In the rows, 128 means zero.
Known rows, with every way that one mark hangs from another
[nolu [gumer divunul [kige nivus] [reki mopi]]]: [106 134 121 141 147 138 126 106 129 122 171 125 125 132  96 141 129 143
 123 156 100 134 116 121  85 168 126 115 137 112]
[kige [nivus [fote gumer kitu]]]: [136 128 167 118 121  84 115 144 124 136 160 118 121 129 171  96 127 111
 123 113 164 123 113 129 111 133 124 133 111 132]
[fote gumer kitu nivus]: [154 138 163  78 117  66 120 120 125 112 111 126 117 110 112 130 109 120
  79 129 161 110 102  95 125  66 131 132 104 108]
[tegi [divunul felofu]]: [115 137 135 121 142 105 141 170 124 136  92 122 163 134 227 105 128 131
 141 131 123 109 155 156 171 125 130 136 108 151]
[kitu [fote gumer nivus]]: [142 132 118 111 122  76 124 142 126 128 124 132 110 134 116  99 117 114
 107 131 158 115 127 143 133  55 124 134 115 141]
[dupi begopur roku]: [117 140 104 146 137 161 153 115 124 159 121 125 134 133 199  90 141 156
 101  89 146 156 134 164 141 138 139 125  80 123]
[kitu [fote [gumer reki]]]: [136 133 104 121 125  88 115 139 120 135 124 132 125 137 117 117 123 121
 116 140 145 133 140 139 148  72 123 134 124 135]
[gumer [divunul felofu] kige nolu]: [108 117 109 102 135 178 151 135 137 103 138 122 145 121 104 153 129 140
 138 165  94 120 117 106 152 175 141 107 142 175]
[reki [dotas begopur magu roku] mopi]: [127 126 122 190 127 209 129 115 140 150  89 152 104 143  81 141 133 112
 178  13 111 140 155 192 130 120 120 143 150 106]
[fote [gumer kige [reki dotas]] kitu nivus]: [141 141 160  61 111  95 103  87 131 107 129 129 105 105  23 161 108 122
  64 131 136 119 109  66 129  92 138 125 129  90]
[fote [gumer kige reki]]: [119 142 132 110 123 114 103 113 118 131 110 131 143 116  63 155 120 132
 106 144 135 144 125  82 149 130 132 130 125 117]
[kige [nivus [fote kitu]]]: [137 124 168 130 126 103 126 144 125 138 169 118 119 133 191  96 132 109
 127 106 163 119 118 137 103 141 121 133 110 134]
[reki dotas]: [118 143 144 149 127 156 131 117 116 144 113 138 137 141 183 116 131 129
 144  62 142 101 145 162 136 118 128 133 136 114]
[fote [gumer divunul nolu] kitu nivus]: [146 125 141  64 122  87 137 117 137  90 127 125 116 110  96 134 120 126
  87 150 125 105  96  84 135  76 140 120 128 128]
[dotas begopur reki roku]: [132 105  99 163 131 189 159 148 151 141  80 128 151 117  80 164 141 109
 132 113 105 176 170 153 114 151 130 147 121 108]
[dupi begopur magu roku]: [107 139  98 120 140 177 162 102 136 172 142 115 128 136 190  54 145 157
  94  58 141 169 129 164 123 124 143 124  74 125]
[gumer [divunul felofu tegi] [kige nivus] nolu]: [100 109 100  78 119 170 138 150 141 111 143 110 137 128  79 148 131 139
 134 175  93 113 113 117 126 200 139 102 147 186]
[kige nivus]: [118 129 142 154 131 121 132 136 127 147 146 124 133 140 161 111 136 120
 123  97 157 121 125 157 104 155 124 133 105 134]
[nolu [gumer divunul kige reki]]: [116 135 119 129 147 140 134 116 123 120 152 122 143 125 120 143 125 148
 119 178 100 134 124 112  99 162 126 114 135 117]
[deto [nolu gumer] reki]: [148 118 134 226 127  81 126 117 126 128 125 126 125 122 230 143 130 165
 176 171 153 118 123 177 107 192 114 129 121 118]
[dotas begopur magu [reki mopi] roku]: [142  99  93 188 135 224 150 148 162 147  74 142 125 123  32 164 134  96
 158  77  92 196 167 160 119 150 121 154 125 101]
[reki mopi]: [119 139 143 170 139 143 128 115 115 141 113 144 126 142 168 125 134 121
 151  71 146 117 128 141 129  99 123 138 124 118]
[kige [nivus [fote [gumer divunul] kitu]]]: [134 125 160 108 126  94 119 144 125 130 166 115 124 128 174  96 130 115
 122 123 156 125 113 128 113 133 127 130 115 135]
[deto nolu]: [145 125 131 181 125 126 138 129 122 139 102 128 136 127 216 146 130 137
 165 119 159 122 123 153 134 155 124 135 113 140]
[reki [dotas begopur magu] mopi]: [128 136 141 172 125 203 120 116 128 148 100 152 108 150 118 126 132 117
 172  23 116 128 149 183 135 118 123 140 148  99]
[deto [reki dotas]]: [123 132 147 185 127 125 122 107 121 135 126 136 133 133 189 122 139 146
 146 105 151 105 150 171 131 144 123 133 137 102]
[kitu fote]: [140 129 113 144 133 110 137 147 120 140 133 134 127 144 174 101 126 115
 129 123 154 121 143 165 132  78 118 133 118 146]
[nolu [gumer divunul [reki mopi]]]: [116 137 117 147 149 131 133 116 120 122 141 127 136 136 154 131 133 147
 136 149 101 125 126 134 102 133 125 122 137 108]
[nolu [gumer [kige [nivus fote]] [reki dotas mopi]]]: [111 139 145 155 132 125 109 103 125 134 168 131 107 136 100 126 122 134
 138 118 113 119 121 127  87 165 121 121 144 102]
[dotas reki]: [122 126 129 147 137 155 144 135 128 139 108 132 157 128 162 131 133 118
 123 121 130 138 148 118 125 132 131 141 114 103]
[nolu [gumer kige reki]]: [122 139 132 149 138 119 125 117 121 131 139 127 135 125 115 142 118 142
 121 159 116 129 125 113  97 161 119 122 126 112]
[dupi roku]: [117 134 119 150 141 132 150 127 116 157 110 129 147 131 192 110 142 143
 124 117 135 144 134 151 144 120 125 130  98 131]
[kitu [fote [gumer divunul nolu] nivus]]: [137 123 102 102 125  92 135 140 134 113 136 132 111 134 107 101 124 118
 113 145 133 112 122 136 140  61 130 125 131 154]

Rows
[127 123 130 152 131 185 138 134 135 139  95 138 141 134 117 145 142 113
 136 101 107 159 156 141 118 134 134 144 126  89]
[dotas begopur [reki mopi]]
[129 129 105 108 131 103 122 141 126 130 151 128 126 135 109 111 121 120
 113 152 144 135 128 144 134  91 127 124 126 149]
[kitu [fote [gumer divunul [kige nivus]]]]
[129 128 164 125 129 130 123 126 126 136 168 124 124 123 128 124 122 111
 117 124 153 131 116 108 106 162 123 124 117 137]
[gumer [kige [nivus [fote kitu]]]]
[117 117  98 106 128 165 155 146 129 113 113 124 149 135 163 127 144 136
 147 153  95 103 129 122 136 135 133 116 154 169]
[gumer [divunul tegi] nolu]
[135 127 107 118 119  84 119 123 135 118 131 138  95 136  64 115 124 113
 112 127 131 115 125 125 141  60 128 132 134 137]
[kitu [fote [gumer nolu [reki mopi]] nivus]]
[136 123 118 169 123 201 140 137 141 150  87 139 126 133 101 137 130 116
 161  48 117 141 161 190 132 141 120 141 138 119]
[reki [dotas begopur magu roku]]
[142 132 148  99 121  92 119 118 125 111 123 134 131 110  88 152 110 125
 106 146 135 123 103  75 143 111 131 122 128 129]
[fote [gumer kige nolu] kitu]
[125 133 157 118 116 119 104 122 121 124 137 134 115 124 115 112 127 116
 152 113 127 120 123  83 153 121 130 130 153 133]
[nivus [fote [gumer kige nolu [reki dotas mopi]]]]
[141 112 123 247 122 145 118  93 141 137 109 144  97 128 159 160 137 145
 201  82 146 127 138 195 135 172 117 140 146 108]
[deto nolu [reki [dotas magu roku] mopi]]
[142 114 122 202 129  92 129 126 129 119 128 117 131 120 234 147 132 174
 176 190 142 120 122 183 116 198 121 123 123 127]
[deto [nolu [gumer [divunul felofu]]] reki]
[130 122 151 108 123  97 118 136 131 123 170 117 118 128 142 107 134 115
 121 129 139 126 113 114 119 141 130 127 126 135]
[kige [nivus [fote [gumer divunul nolu reki] kitu]]]
[144 114 121 163 131 213 138 149 145 145  87 143 131 133  84 142 132 103
 148  90  98 180 158 146 125 148 124 149 122  93]
[dotas begopur magu [reki mopi]]
[144 130 155  73 120 101 108 137 113 117 133 119 126 120 169 115 126 119
 130 146 135 126 121  86 141  87 128 130 141 125]
[nivus [fote [gumer [divunul tegi] [reki mopi]] kitu]]
[154 133 175  98 120  81 115 149 111 126 130 122 130 117 206  98 119 113
 133 129 163 121 118  99 141  89 123 135 120 130]
[nivus [fote gumer kitu]]
[136 129 102  91 127  93 124 131 130 118 136 127 112 132  92 113 125 120
  97 153 135 125 131 130 139  59 130 129 127 135]
[kitu [fote [gumer divunul reki] nivus]]
[153 128 169 104 118  81 120 147 117 119 133 126 124 118 189  99 122 112
 140 130 149 115 114  92 145  96 125 132 130 140]
[nivus [fote [gumer nolu] kitu]]
[138 131 114 100 120  89 114 125 130 124 136 132 106 128  55 122 116 114
  93 147 144 128 128 117 135  73 127 129 123 133]
[kitu [fote [gumer kige reki] nivus]]
[105 120 101 110 139 189 144  96 141 100 156 130 137 120  42 173 143 134
 114 169  72 137 128  68 146 173 142 110 163 144]
[gumer divunul kige nolu reki]
[143 130 149  68 112  85 115  93 140  94 133 130 102 102   4 165 112 120
  69 154 121 119  98  46 134 103 138 122 131 112]
[fote [gumer kige nolu reki] kitu nivus]
[ 95 116  88  79 121 191 123 115 137 101 125 122 125 127  23 183 136 143
 136 172  62 124 125  80 151 173 143 106 172 158]
[gumer [divunul felofu tegi] kige nolu [reki mopi]]
[118 139 143 119 124 103 109 128 121 138 123 128 140 121  92 132 117 127
 114 128 154 135 114 108 131 139 129 128 114 131]
[fote [gumer [kige nivus]]]
[116 127 127 101 129 120 128 160 122 126 150 105 138 129 160 115 116 147
 139 184 116 116 114 140  87 179 122 110 127 151]
[nolu [gumer [divunul felofu tegi] [kige [nivus fote]]]]
[136 132 120  39 116  98 108 137 117 110 100 109 148 114 116 161 118 144
  94 180 122 131 121  95 152 101 138 122 127 120]
[fote [gumer [divunul felofu tegi] reki] kitu]
[130 124  85  99 122 103 122 144 127 121 127 129 126 138 104 118 129 125
 122 163 117 125 137 130 150  79 128 125 145 152]
[kitu [fote [gumer [divunul tegi] nolu reki]]]
[115 131 120 105 130 131 128 125 128 113 122 132 147 118  89 140 125 135
 125 154 115 128 112  89 153 131 138 118 140 149]
[fote [gumer divunul kige nolu]]
[111 116  85  94 125 171 142 125 133 107 119 122 144 133 101 153 151 139
 129 167  72 117 138  96 143 146 138 116 167 150]
[gumer [divunul tegi] nolu reki]
[126 140 127 161 134 127 126 123 122 137 126 131 129 136 145 124 121 142
 139 121 112 120 136 147 105 147 117 129 131 102]
[nolu [gumer [reki [dotas magu]]]]
[120 136 128 137 149 135 143 130 120 124 147 123 147 126 163 125 120 146
 131 168 116 124 118 130  93 154 122 114 127 130]
[nolu [gumer divunul kige]]
[122 125 150 131 119  96 114 141 130 135 158 121 119 133 138  99 135 114
 133 115 145 123 118 121 121 152 127 133 123 140]
[kige [nivus [fote [gumer nolu reki]]]]
